Each row was made from one small tree. Brackets hold a mark, then the marks that hang from it, in the order of their numbers. Every link used is in the known rows. Write each row's tree.
Known rows:
[k_581 k_155 k_305 [k_390 k_596] k_499]: [-53  23  22  19   1  49 -21  -3   5 -26 -11 -19 -13  22  22  39  22  47
 -11  -8 -22 -53 -22 -21  -3   3 -20  -9  -8 -10]
[k_390 [k_581 [k_155 k_522]]]: [-12  -8 -11   3 -23 -11   1 -21  -4   7  13 -23   5 -15 -18  -5 -19  18
  -6 -31  32 -13   2  -6  20 -11  -4   2  20  20]
[k_305 [k_151 k_594]]: [ -5  40 -50  -4  14 -30  -3 -29   4  37   2 -17  21  -9 -11  -9 -30   3
  67  25  34  -5 -22   1 -11  -3  -3  -1  24  -8]
[k_327 [k_390 [k_581 k_155]]]: [-18 -34   3   7 -16  11 -15 -19 -17  10  20 -15  14 -24 -10  12 -11  10
   8  -4  26 -25 -21  -8 -12  -6  -9   7  18  13]
[k_153 k_596]: [ 12  21  -9   2   7 -18  15 -22   8  15  21  -8   5 -20   5  -2   8 -24
  -6  -3  -3   8   1   7  -9  10  12   9 -13   9]
[k_522 [k_153 k_581 k_596] k_155 k_499]: [ 30  15  34  -6  32 -35  30   1  11  49  22 -20  -5  -9  37 -36  -2 -27
 -71   1 -39  49  18   2  15 -21  10  21  -9  14]
[k_643 [k_581 k_305 k_390] k_596]: [  4 -29  16   3   5  22  -6  27 -23 -58 -54  17 -20  -2 -23  52  40   0
  -9   4  -2 -16  24   6 -10   2  16   3   8 -13]
[k_522 [k_153 [k_596 k_643]] k_155]: [ 33  14  11  -8  38 -29  21 -30  20  26  18  15 -16 -11  29 -28  16 -48
 -42  -5 -22  38  14   1   7  -6  -2  10 -17  -8]
[k_596 [k_643 [k_581 k_305 k_499]]]: [ 10  -9   7   6  25  22 -21  41   5 -43  -9  46 -13  17 -18   3   3 -13
  -1   4  -2 -14  20  16   0  17  13 -10 -29 -22]
[k_155 [k_522 [k_153 [k_596 k_643]]]]: [ 24   5 -12  -7  17 -38  12 -16   9  20  -1  25  -8 -26  -5 -33  12 -22
 -37 -14   4  42  36   2  12   9  16   4 -13  -3]
[k_708 [k_522 k_499]]: [  8  -1  -6  -3 -22 -12  13  12  14  11 -20 -41  19   2  -4  -7 -20  -6
  17   5  -7  34 -26  15  -5 -17  -7   5  11  25]
[k_708 k_522]: [  8 -13 -26  -2 -22  -7   7  -4  12   6 -18  -6  10   2   5   1 -11  -9
  33   8  16  19 -23   9 -10  -5   6  -2  10  14]
[k_596 [k_643 [k_581 k_390]]]: [ 14 -12   9  -7   9   3  -2  19  -8 -28 -23  42  -5  -3 -29   4  13 -12
  -3   2  -5  -8  27   2   0  -5 -12  -2   1 -22]
[k_581 [k_305 k_151] k_499]: [-13  20  -8  16  22   4 -21  -2  14 -19 -12  -6   7  20  -5   8 -17  -3
  40  13  25 -10 -19  -6 -10  11  18  -9 -19 -18]
[k_153 [k_581 k_155 k_305 k_390] k_596]: [-26   3  38   5  19  31 -14 -12  -6 -32 -26  -2 -22 -14   5  32  58   8
 -48 -10 -14 -38  14 -25   6  -4 -14   0 -26  18]
[k_305 k_151]: [  3  23 -24   2   8 -27  -1 -23   5  17   1  -9  23  -3 -11  -5 -30 -16
  50  14  33  12 -11   3 -13  -6   4  -3   7  -7]
[k_643 [k_581 k_499] k_596]: [ 36 -16  -5  -5 -10  14 -15  20 -13 -31   8  35 -15  16  -3   7 -18  10
  24  11   3   3  20  15  -6  35  34  -3  -4  -7]
[k_708 [k_327 k_390] [k_522 k_499]]: [-20 -33 -19 -14 -47 -12  17  26  -7   3 -31 -28  26   8 -15   2   8 -19
  28  23  -2  23 -42   0  -9  -1  -8   3  18  18]
[k_522 k_153 k_155 k_499]: [ 14  16  14  -3  18 -33  35   4  21  58  18 -45   3   5  25 -25 -24 -17
 -31  -3 -21  53 -10  12   2 -35  -4  20   6 -10]
[k_327 [k_390 k_581 k_596]]: [-20 -20  -9  19  -8 -14   1   0 -17  22  20  -2  32 -28   1  12 -18  -3
  -6   6   8 -21 -24   9 -15  -5   9  13  42   9]
[k_155 [k_522 [k_153 [k_596 k_643]] k_499]]: [ 22  18   8  -8  17 -44  18  -1  14  24  -2 -11   0 -25 -14 -38   4 -20
 -55 -16 -20  56  35   8  17  -2   5  11 -11   8]
[k_708 k_327 [k_522 k_155 k_499]]: [ -2  -1 -11 -19 -33 -24  42  14  16   8 -18 -46  10  33   9 -10   1 -37
   9   6 -21  33 -41   1  18 -21 -18   4  17  19]
[k_327 k_390]: [ -6 -16 -20   0  -6 -16   2   4  -1  26  10   4  16 -17  -5  10  -5 -13
  15  10  27  -3 -18  -1 -28   6  11  14   7 -10]
[k_155 k_522]: [  1   8 -32  -2 -14 -38  16   1  13  22   4  -5   7  -9 -15  -6 -14  -6
   1 -18  35   9   6   0   3   1  19   9  10  -2]
[k_581 k_155 k_305 k_390 k_499]: [-39   7  24  12   5  49 -23  -2  10 -36 -19 -20 -24  23   5  34  24  35
  -1 -12  -2 -43 -18 -26  -3   5 -18  -6 -26 -13]
[k_643 k_581]: [ 20  -4 -14  -2  -4  -8  12  22  -9  10  14  19  11  -5  -8  -4 -17  -8
  18   7   9   8  16  21 -12  -1  16   2   5 -14]
[k_390 k_581]: [  1  -9  -7  14   1 -15   4  -4   3  13  17 -14  11 -15 -17  -2 -26 -14
   2  -9  23  -3 -11  20   4 -12   1   9  17  13]
[k_522 [k_153 k_596] k_155 k_499]: [ 26  28  25  -5  23 -34  40 -14  16  49  27 -46   0  -9  36 -27  -2 -28
 -52  -5 -45  54   0   4   2 -19   6  22  -6   0]
[k_643 k_581 k_596]: [ 36 -19 -12  -6  -9  -2   0  14 -20 -17  -3  25  -6  -5 -12  16  -5  -8
  19   9  11  12  26  25 -10  11  24   3  13   0]
[k_151 k_305 k_594]: [  6   7 -54  -3  11 -17  26   4   1  71  15  -7  11   5   0  -8   4  31
  65  20  17 -17 -23  17 -10 -16   4   5  27   2]
[k_390 [k_581 k_155 k_305 k_499]]: [-27  -9  19  24   6  40 -27  -4   6 -26  10 -23 -11  11  -3  16  -8  21
  -2 -16  10 -38 -19   0   9   1  -7  -6 -14  11]
[k_643 [k_581 k_390] k_596]: [ 22 -25   6  -8  -9  10  -1  14 -25 -37 -30  24 -14  -4 -18  30  17   5
   7   6  -1  -3  24   4  -8   8  13   3  17 -10]
[k_596 [k_643 [k_581 k_155 k_390]]]: [  1 -10  19 -12   0  29 -15  -1 -15 -33 -15  29 -12   0 -20   9  19  12
   2  -4  -8 -20  26  -8   3  -7 -35 -11  -6 -13]

Which tree is each row?
[ 18 -25  -3   4   6  10  -6  28 -18 -38 -27  21 -12  -3 -19  37  20 -14
   3   8   8   1  24  29 -11   6  28   3   2  -2] : [k_643 [k_581 k_305] k_596]
[  2  13  -1  -3   0  15 -12   0 -15  -4  19  33   6  -2   3  -2  -3   8
   5   2 -17 -13  21  18   1  -7 -24 -13   7   0] : [k_390 [k_596 [k_643 [k_581 k_155]]]]
[ 12  10  16  -9  20   5 -22 -27   2  -9  15  32 -17 -17   2 -12  21 -18
 -29  -5  -3 -10  28  -2  18   5 -23  -4 -31  32] : [k_153 [k_581 k_155] [k_596 k_643]]
[  6  15  18  -2   5  23 -22 -18   3  -4  36  16 -17   4  27 -14   1  18
 -16  -3  -8 -19  11 -17  11  27   4  -6 -36  23] : [k_153 [k_581 k_155 k_499] k_596]
[ 22  -4  11  -1  26 -12   5  13  18  38  28  25 -22  24  46 -35 -27  -1
 -27   4   1  22   6  -6  14   0  22   5 -15 -15] : [k_522 [k_153 [k_581 k_499]] k_155]
[ -5   7   3   6  -8   4  14  20 -21   0  -5  17  13  -4   4  15   4  18
  -4   7 -23 -17  12   3 -11  -6   4  -1  27 -20] : [k_643 [k_581 [k_390 k_596]]]
[-39  19  20  10  11  39 -31 -22   4 -42 -33 -22  -9  25  -2  27   9  34
  32   4  10 -39 -22 -38  -5   4 -16 -18 -18 -19] : [k_581 k_155 [k_305 k_151] k_390 k_499]
[  3  -6  25 -10   0  46 -28   8  -7 -47  -5  38 -22  21 -10   0   7  30
   6  -3 -15 -31  19 -19   7  15 -24 -17 -20 -21] : [k_596 [k_643 [k_581 k_155 k_390 k_499]]]
[ 16  -4   1 -10   1  16 -14   1  -8 -13  12  31  -4  -3 -15  -6  -3  -3
  14  -1   5  -5  26  13   2  -5 -22 -11 -10  -3] : [k_596 [k_643 [k_581 k_155]]]
[  4   7  26   2  15  11 -10   1   5 -18   1  24 -18   1  13  -3  15   9
 -33   0 -15 -23  12 -28   8  27  14   1 -26   5] : [k_153 [k_581 k_390 k_499] k_596]
[-31 -29 -40  -6 -49  -8  14  12 -15   8 -21   8  28   7  12  14  18 -10
  37  29   2  -1 -42   0 -14   8   3  -7  34  11] : [k_708 [k_327 [k_390 k_596]] k_522]
[-40   4  10   5  -9  29 -15   3  10 -37 -28 -16 -23  19  -7  27  23  44
 -17 -29  11 -41  -3 -41  10  11  -2  -6 -16 -15] : [k_581 [k_155 k_522] k_305 k_390 k_499]
[-22  11  15   1 -10  37 -18 -17   8 -15   5 -13 -18  22   9  12  -1  42
  12 -10   0 -32 -17 -28  -1  11 -22  -7 -16 -11] : [k_581 k_155 k_390 k_499]
[-12  -7 -18 -12 -40 -13  23  21   6   2 -27 -40  17  21 -14  -8  -2 -20
  27  12  -8  32 -32  17  11 -13 -17  -4  11  26] : [k_708 k_327 [k_522 k_499]]
[-22 -25   4  23  15   6 -31   1  -7 -28 -14  -1  21  -3 -18  14 -19  -3
  26  17  32 -29 -30 -19 -17  15  27  -1   7 -12] : [k_327 [k_390 [k_581 [k_305 k_151] k_499]]]
[-31 -17   1  16 -18  11 -12 -20 -22  18  27 -14  24 -25   9  16 -12  21
  -1   0   6 -35 -27  -2 -12  -9 -11   5  37  17] : [k_327 [k_390 [k_581 k_155] k_596]]
[  4  -6  -2 -11 -25 -13  32   6  -3  17 -22 -36   9   4  13 -27  18 -19
  -4  16 -36  65 -12  16   8  -5  -2  -6   0  24] : [k_708 k_327 [k_522 [k_153 k_596] k_499]]
[-11  11  -2  25  -1   1  -8   2   3   8  34  -6  13   5  12  -6 -40  14
  -1  -5  -4 -22 -22  14   7   6   9   0  19   8] : [k_390 [k_581 k_499] k_596]
[  6 -17 -12  -1   1  -9  -6  25 -22   3   8  56  23 -18  -6   4   2 -13
   0  21  -7 -10  15  13 -21   8   8   1  20 -15] : [k_327 [k_390 [k_596 [k_643 k_581]]]]
[ -5 -17   2   9 -13   8 -10 -11  -1  18  21 -10 -10   3   7 -30 -35  45
  -9 -25  20   8   7 -10  21   4  11  -7   5  -1] : [k_390 [k_581 [k_155 [k_522 k_153]] k_499]]
[ -9  15 -16  -4 -24   3 -10 -11  13   4  23  -8 -10  15   4 -10 -21  36
  11 -23  24 -13  -2 -23   9  20   7  -5 -12  -2] : [k_581 [k_155 k_522] k_499]
[-36  24   7   5 -12  19  -2 -24  -5   8   2 -23   2   0  17  26  10  34
  -2  -7 -13 -31 -15 -12  -4 -15 -33  -3  16   0] : [k_581 k_155 [k_390 k_596]]
[ 16  22  17   4  16 -22  24  -5   7  43  18 -41   8 -21  13 -23  -5 -11
 -32   1 -31  54   9  20  -7 -10   5  13 -11   8] : [k_522 [k_153 k_596] k_499]
[ -1 -15 -31 -18 -32 -20  34  -1  13   5 -16  -9   0  32  18  -5  11 -37
  26   7   3  18 -38  -5  12  -9  -7  -3  15   9] : [k_708 k_327 [k_522 k_155]]
[  4  11  -6  -7  -8 -13  14 -34  -3  31  17 -12  -8 -23  19 -19  11  18
 -24 -18   3  28  25 -13   5   5  11   0  -9   4] : [k_581 [k_155 [k_522 [k_153 k_596]]]]
[ 11   1  -4   3  32  -5 -17  13  -7 -35 -33  38  12  -2 -34   5   1 -33
  28  19  17   1  23  13  -7  -8   3 -14  -8 -20] : [k_596 [k_643 [k_581 [k_305 k_151]]]]
[ 16  -3  -6 -14 -14  13 -19  14  -2 -28  14  43 -13  15 -17 -23 -13  25
   6 -16  10 -12  34 -14  17  24   4 -17 -15 -12] : [k_596 [k_643 [k_581 [k_155 k_522] k_499]]]
[ 33  25  28 -10  38 -34  28 -15  23  30  15 -21  -6  -9  20 -35   6 -45
 -60  -7 -47  55  11   7  12 -18 -13  17 -15   3] : [k_522 [k_153 [k_596 k_643]] k_155 k_499]
[ -2 -10  10  -1  15  29 -19  13  -7 -34 -13  27 -11   0 -21  16  21  -9
  -1  -3   2 -17  25  15   1  -9 -19 -11 -20  -6] : [k_596 [k_643 [k_581 k_155 k_305]]]
